Every row comes from one small tree of marks. Brackets hold a mark, then the marks that hang from it, in alphabetical order. Every link used is in the known rows. Which tree was each row made from?
Known rows:
{bere vepet}: [-1.30 -0.12 -0.99 -0.95  1.28 -0.01 -4.24  2.53  1.62 -1.17  0.18  1.77
 -1.07 -3.18 -1.48  1.80  1.98 -0.55 -2.15  1.50]
{busi lerar mivuved {namuv {vepet dupo}} vodugam}: [ 1.20  1.98  2.74 -2.07  1.15  5.29 -0.82  1.61  7.08 -0.87 -0.63  1.66
  1.63  5.28  1.08  0.71  5.15 -1.62  1.83 -5.77]
{vodugam busi}: [ 0.50  0.44 -1.69 -2.08  1.54 -4.76 -3.02  1.62 -1.74  0.03 -1.71 -2.77
 -2.63 -3.78  2.24  0.72  0.71  0.63 -2.20 -0.60]
{busi {lerar vodugam} mivuved {namuv {vepet {dupo bere}}}}: [-0.45 -0.03  1.07  1.71  1.21  3.17  0.73 -1.92  3.64  0.33  0.74  2.49
  2.36  4.38  0.13 -0.50  0.81  1.20  1.83 -2.26]
{dupo {bere vepet}}: [-3.65 -0.58 -1.38  0.19  0.86 -0.24 -4.13 -1.41  1.12 -1.10 -2.14  0.75
 -3.14 -3.47 -2.37  1.20 -0.47  0.86 -4.08  1.29]
{vepet bere dupo}: [-4.28  0.32 -2.16  0.06 -1.56  0.24 -4.41  2.60 -2.75 -1.77  2.30 -1.74
 -2.20 -1.18 -1.45  2.53  1.74  2.67 -5.50  2.98]
{mivuved {busi {lerar vodugam} namuv}}: [ 2.34 -1.54 -0.09  2.30  2.96 -1.70  1.01  1.68  2.40  2.60  3.43 -4.17
  3.59  1.39  4.48 -3.51  0.97 -1.02  0.07 -3.53]
{mivuved {busi lerar {namuv vepet} vodugam}}: [ 4.25 -0.12  0.83  0.09  2.97  0.65  0.19  0.63  6.43  3.25 -2.94 -3.11
  2.47  4.22  4.15 -0.94  2.33 -2.57 -1.65 -6.17]
{dupo {bere vepet} {lerar {vodugam busi}}}: [-2.70 -1.63  0.09  2.12 -0.82 -2.62  1.27 -2.86 -2.30 -0.80  0.83 -1.18
 -2.48 -3.41 -1.35 -0.12 -6.50  0.54  0.72  2.18]
{namuv {vepet {bere {dupo {lerar {vodugam {busi mivuved}}}}}}}: [ 1.82 -0.47  0.54  0.30 -2.82  0.97  3.07 -1.55 -5.23  1.07 -0.23  0.72
 -1.12 -1.79 -2.11 -0.40 -1.85 -1.21  4.02  3.80]
{mivuved {busi lerar {namuv vepet}}}: [ 4.59 -0.37 -1.67  0.01  3.63 -0.86 -0.38  0.91  3.87  4.16 -3.40 -0.43
  2.61  2.78  2.22 -0.33  1.73 -0.56 -2.06 -3.47]
{dupo bere lerar}: [-4.34 -1.10 -3.37  1.65 -0.35 -0.72 -0.77 -0.92 -2.10  0.45 -3.47  0.27
 -2.38 -2.43 -0.96 -1.23 -3.98  1.54 -4.65 -0.46]
{vodugam busi lerar}: [ 2.39  0.64 -2.96 -4.14 -0.49 -5.74 -1.84 -0.75 -2.78 -0.86  1.21 -1.10
 -1.49 -2.44  2.15  0.12  0.74 -0.11  1.51  0.29]
{dupo bere}: [-3.42 -0.74 -2.79  0.63  1.24 -1.72 -3.57 -0.89 -0.70  0.20 -3.34 -1.14
 -2.54 -2.94  0.50 -0.44 -0.49  1.64 -5.54 -0.72]
{vepet {bere {dupo {lerar vodugam}}}}: [-2.44 -2.74 -0.45  2.89 -2.68  2.88  0.90  1.12 -4.47 -0.01  3.07 -0.58
 -0.27 -2.25 -2.24 -2.01 -2.35 -1.29 -0.78  4.68]
{lerar vodugam}: [-0.35 -1.54 -0.96  2.34  1.55 -2.00 -1.95  3.43 -0.85  0.25  2.95 -1.22
  1.96 -1.92  3.24 -0.72  0.33 -0.28 -1.61  0.34]
{bere {vepet {dupo {lerar {vodugam busi}}}}}: [-1.78 -0.83  1.32  1.56 -1.56 -0.68  0.30  2.08 -1.97 -3.10  6.11 -0.35
 -1.70 -2.02 -1.79  2.29 -4.16  0.09  1.59  4.42]
{busi namuv}: [-0.44  0.48 -0.56 -1.39  2.63 -0.49 -2.66  2.14  2.80  0.51 -3.39  0.19
  1.26 -0.85  0.67 -0.52  3.69  0.04 -4.19 -2.00]
{vodugam {busi mivuved {namuv {vepet {bere dupo}}}} lerar}: [ 4.65  2.10  0.04 -6.32 -2.43  0.44  0.75 -4.90 -1.51  0.40 -3.76  2.26
 -1.05  0.17 -3.23  0.13  5.00 -1.36  4.12  2.23]
{bere {vepet dupo}}: [-2.79  0.18 -0.37 -0.49  0.12  1.89 -5.01  3.82  1.50 -3.24  2.94  1.59
 -2.36 -2.12 -2.85  3.62  1.76  0.55 -3.05  3.57]

Which tree is each row?
[ 2.83  0.81  0.40 -2.44  1.88 -0.75 -1.49  0.77  3.67  0.42 -1.92  1.09
  0.16  3.22  0.19  2.62  1.26  0.86 -0.08 -1.35]  {vodugam {busi lerar {namuv {vepet dupo}}}}
[ 5.32 -1.69 -0.33  2.80  3.31 -1.31  1.53  1.13  3.44  4.33  0.47 -1.37
  5.15  3.53  3.92 -1.31  0.44 -1.15  0.03 -2.57]  {mivuved {busi {lerar vodugam} {namuv vepet}}}
[-3.25  0.96 -0.02  0.72 -3.59 -1.02  1.79  0.68 -6.83 -1.94  5.68 -2.76
 -2.06 -1.52 -0.59  0.41 -2.19  2.33  2.18  2.39]  {vepet bere {dupo {lerar {vodugam {busi mivuved}}}}}
[-3.83 -1.46 -0.63  3.10 -1.66 -2.41  1.01 -1.28 -3.96 -1.54  2.63 -3.00
 -3.25 -1.75  0.36 -0.17 -6.60  2.49 -1.58  2.17]  {vepet {dupo bere {lerar {vodugam busi}}}}
[ 1.46  0.63  0.20  0.98 -1.32 -0.86  2.27  1.69 -3.09 -0.57  2.42  1.40
  0.07  0.41  0.37  1.87 -2.74  0.75  3.18  1.91]  {namuv {vepet {dupo {lerar {vodugam {busi mivuved}}}}}}
[-0.60 -3.02 -0.14  2.89 -0.75  2.85  1.09  2.62 -1.73 -0.25  2.42  0.84
  0.11 -2.69 -0.83 -2.51 -2.27 -2.51  0.07  3.13]  {bere {dupo {lerar vodugam}}}
[ 1.61  2.18  0.54 -4.75  2.21 -1.57 -0.32 -0.39  1.82  0.31 -1.60 -0.84
 -0.49 -0.73  1.88 -2.09  4.16 -0.07  3.59 -5.89]  {vodugam {busi lerar mivuved namuv}}
[ 1.75  2.79 -0.84 -4.53 -1.23 -1.66  0.13 -5.58  0.56 -1.02 -3.29  2.15
 -1.88  1.96 -1.62  1.43  1.92  2.11  1.61  0.05]  {vodugam {busi mivuved {namuv {vepet {dupo bere}}}} lerar}
[-0.80 -2.93  1.40  2.50 -1.11  4.41  0.42  2.15  0.04 -1.49  3.61  2.68
 -0.42 -3.13 -3.72 -1.04 -2.27 -3.43  1.53  5.10]  {bere {dupo {lerar vodugam}} vepet}
[-0.42  2.29  2.28 -0.91 -0.65  5.47  1.19  1.82  4.31 -1.05 -3.00  2.59
  1.11  4.10 -1.20  1.23  2.26 -1.29 -0.46 -3.33]  {busi mivuved {namuv {vepet {dupo lerar}}} vodugam}
[-0.42  0.93 -0.35  1.06 -3.15 -0.82  2.42  0.20 -5.76 -0.16  2.67  0.10
 -0.50  0.62 -0.93  2.42 -2.75  2.00  2.37  3.46]  {namuv {vepet bere {dupo {lerar {vodugam {busi mivuved}}}}}}
[ 1.39  2.64  1.14 -4.72 -0.50  1.39 -0.12 -0.86  3.61 -1.46  0.02 -0.21
  1.75  1.67  1.98 -2.23  6.73 -2.76  2.76 -5.65]  {busi mivuved namuv {vodugam lerar}}
[ 3.69  0.09  1.00 -0.08  2.76  1.61  1.28  0.91  3.82  2.27  0.11  3.21
  5.58  3.64  2.47 -1.47  3.23 -1.29  4.26 -3.91]  {busi {lerar vodugam} mivuved {namuv vepet}}
[-3.31 -0.80 -0.52  1.94 -3.20 -1.98  0.98  1.18 -6.25 -1.46  5.33 -3.59
 -1.61 -1.05 -0.35  1.18 -4.27  2.41 -0.66  3.96]  {vepet bere {dupo {lerar {vodugam busi}}}}
[ 1.58  1.57  1.92 -1.76  1.92 -2.95  0.71  0.23  0.29  0.16  0.11 -2.29
  1.13 -1.77  3.06 -2.00  3.51 -0.32  2.49 -2.90]  {lerar {vodugam {busi mivuved namuv}}}
[-3.91 -2.30 -0.57  3.88 -0.77  0.48  0.61 -1.28 -0.84 -0.47  1.47  1.26
 -0.52 -2.09 -2.09 -0.52 -5.32  0.10 -0.96  2.31]  {dupo {bere vepet} {lerar vodugam}}
[ 1.02  0.75  0.85  0.62  0.29 -1.81  4.26 -4.27 -0.51  2.22 -5.18  1.14
  0.94  0.65  0.09 -1.32 -3.05  0.90  1.82 -1.84]  {dupo bere {lerar {vodugam {busi mivuved {namuv vepet}}}}}
[ 0.55  1.26  1.41 -0.87  0.38 -1.81  3.63  0.08 -1.18  0.31  0.08 -0.84
  1.34 -1.29  1.49 -2.67 -0.20 -0.42  3.50 -2.57]  {dupo {lerar {vodugam {busi mivuved namuv}}}}
[-0.93 -2.08  0.16  1.19 -2.82 -0.36  1.70 -0.37 -5.83 -0.08  2.19 -2.93
 -2.33 -3.58 -1.40 -1.52 -3.49 -1.06  0.94  4.53]  {vepet {bere {dupo {lerar {vodugam busi}}}}}
[-2.36 -2.26 -1.44  5.14 -1.12  1.09  0.99 -0.30 -1.53  0.08  0.62  2.05
  0.34  1.84 -1.16  1.60 -6.15  1.93 -2.90  3.24]  {namuv {vepet {dupo bere {lerar vodugam}}}}
[-1.96 -1.39  0.30  4.19 -0.09  2.17  2.05 -1.16  1.45  0.55 -1.83  2.67
  2.15  3.53 -1.90  0.89 -4.15  1.53 -3.41  1.73]  {busi {namuv {vepet {dupo bere {lerar vodugam}}}}}
[-0.14  2.59  0.49 -2.44  0.96 -0.78 -1.24 -3.18  1.77 -0.47 -5.97  0.61
 -3.12  0.50 -1.65  1.94  1.78  2.76 -2.08 -0.99]  {vodugam {busi mivuved {namuv {vepet {dupo bere}}}}}
[ 3.08  1.74  1.77 -4.54 -2.91  5.23  0.45 -3.62  2.55 -0.26 -2.64  1.97
  0.87  2.94 -2.25 -0.87  6.79 -3.85  2.97 -0.45]  {busi mivuved {namuv {vepet {bere dupo}}} {vodugam lerar}}
[ 1.17  0.33  1.47  0.55 -0.28 -2.05 -0.36 -0.21 -0.68  0.35  0.36 -1.60
  1.50  2.44  0.01  3.32  0.47  1.93 -1.78  3.26]  {lerar {vodugam {busi {namuv {vepet bere dupo}}}}}
[ 2.68  1.63  2.06 -2.51  2.32  3.44 -0.11  0.46  6.83  1.31 -3.50  1.65
  2.99  4.27  2.65 -1.05  5.44 -2.77  2.49 -7.60]  {busi lerar mivuved {namuv vepet} vodugam}
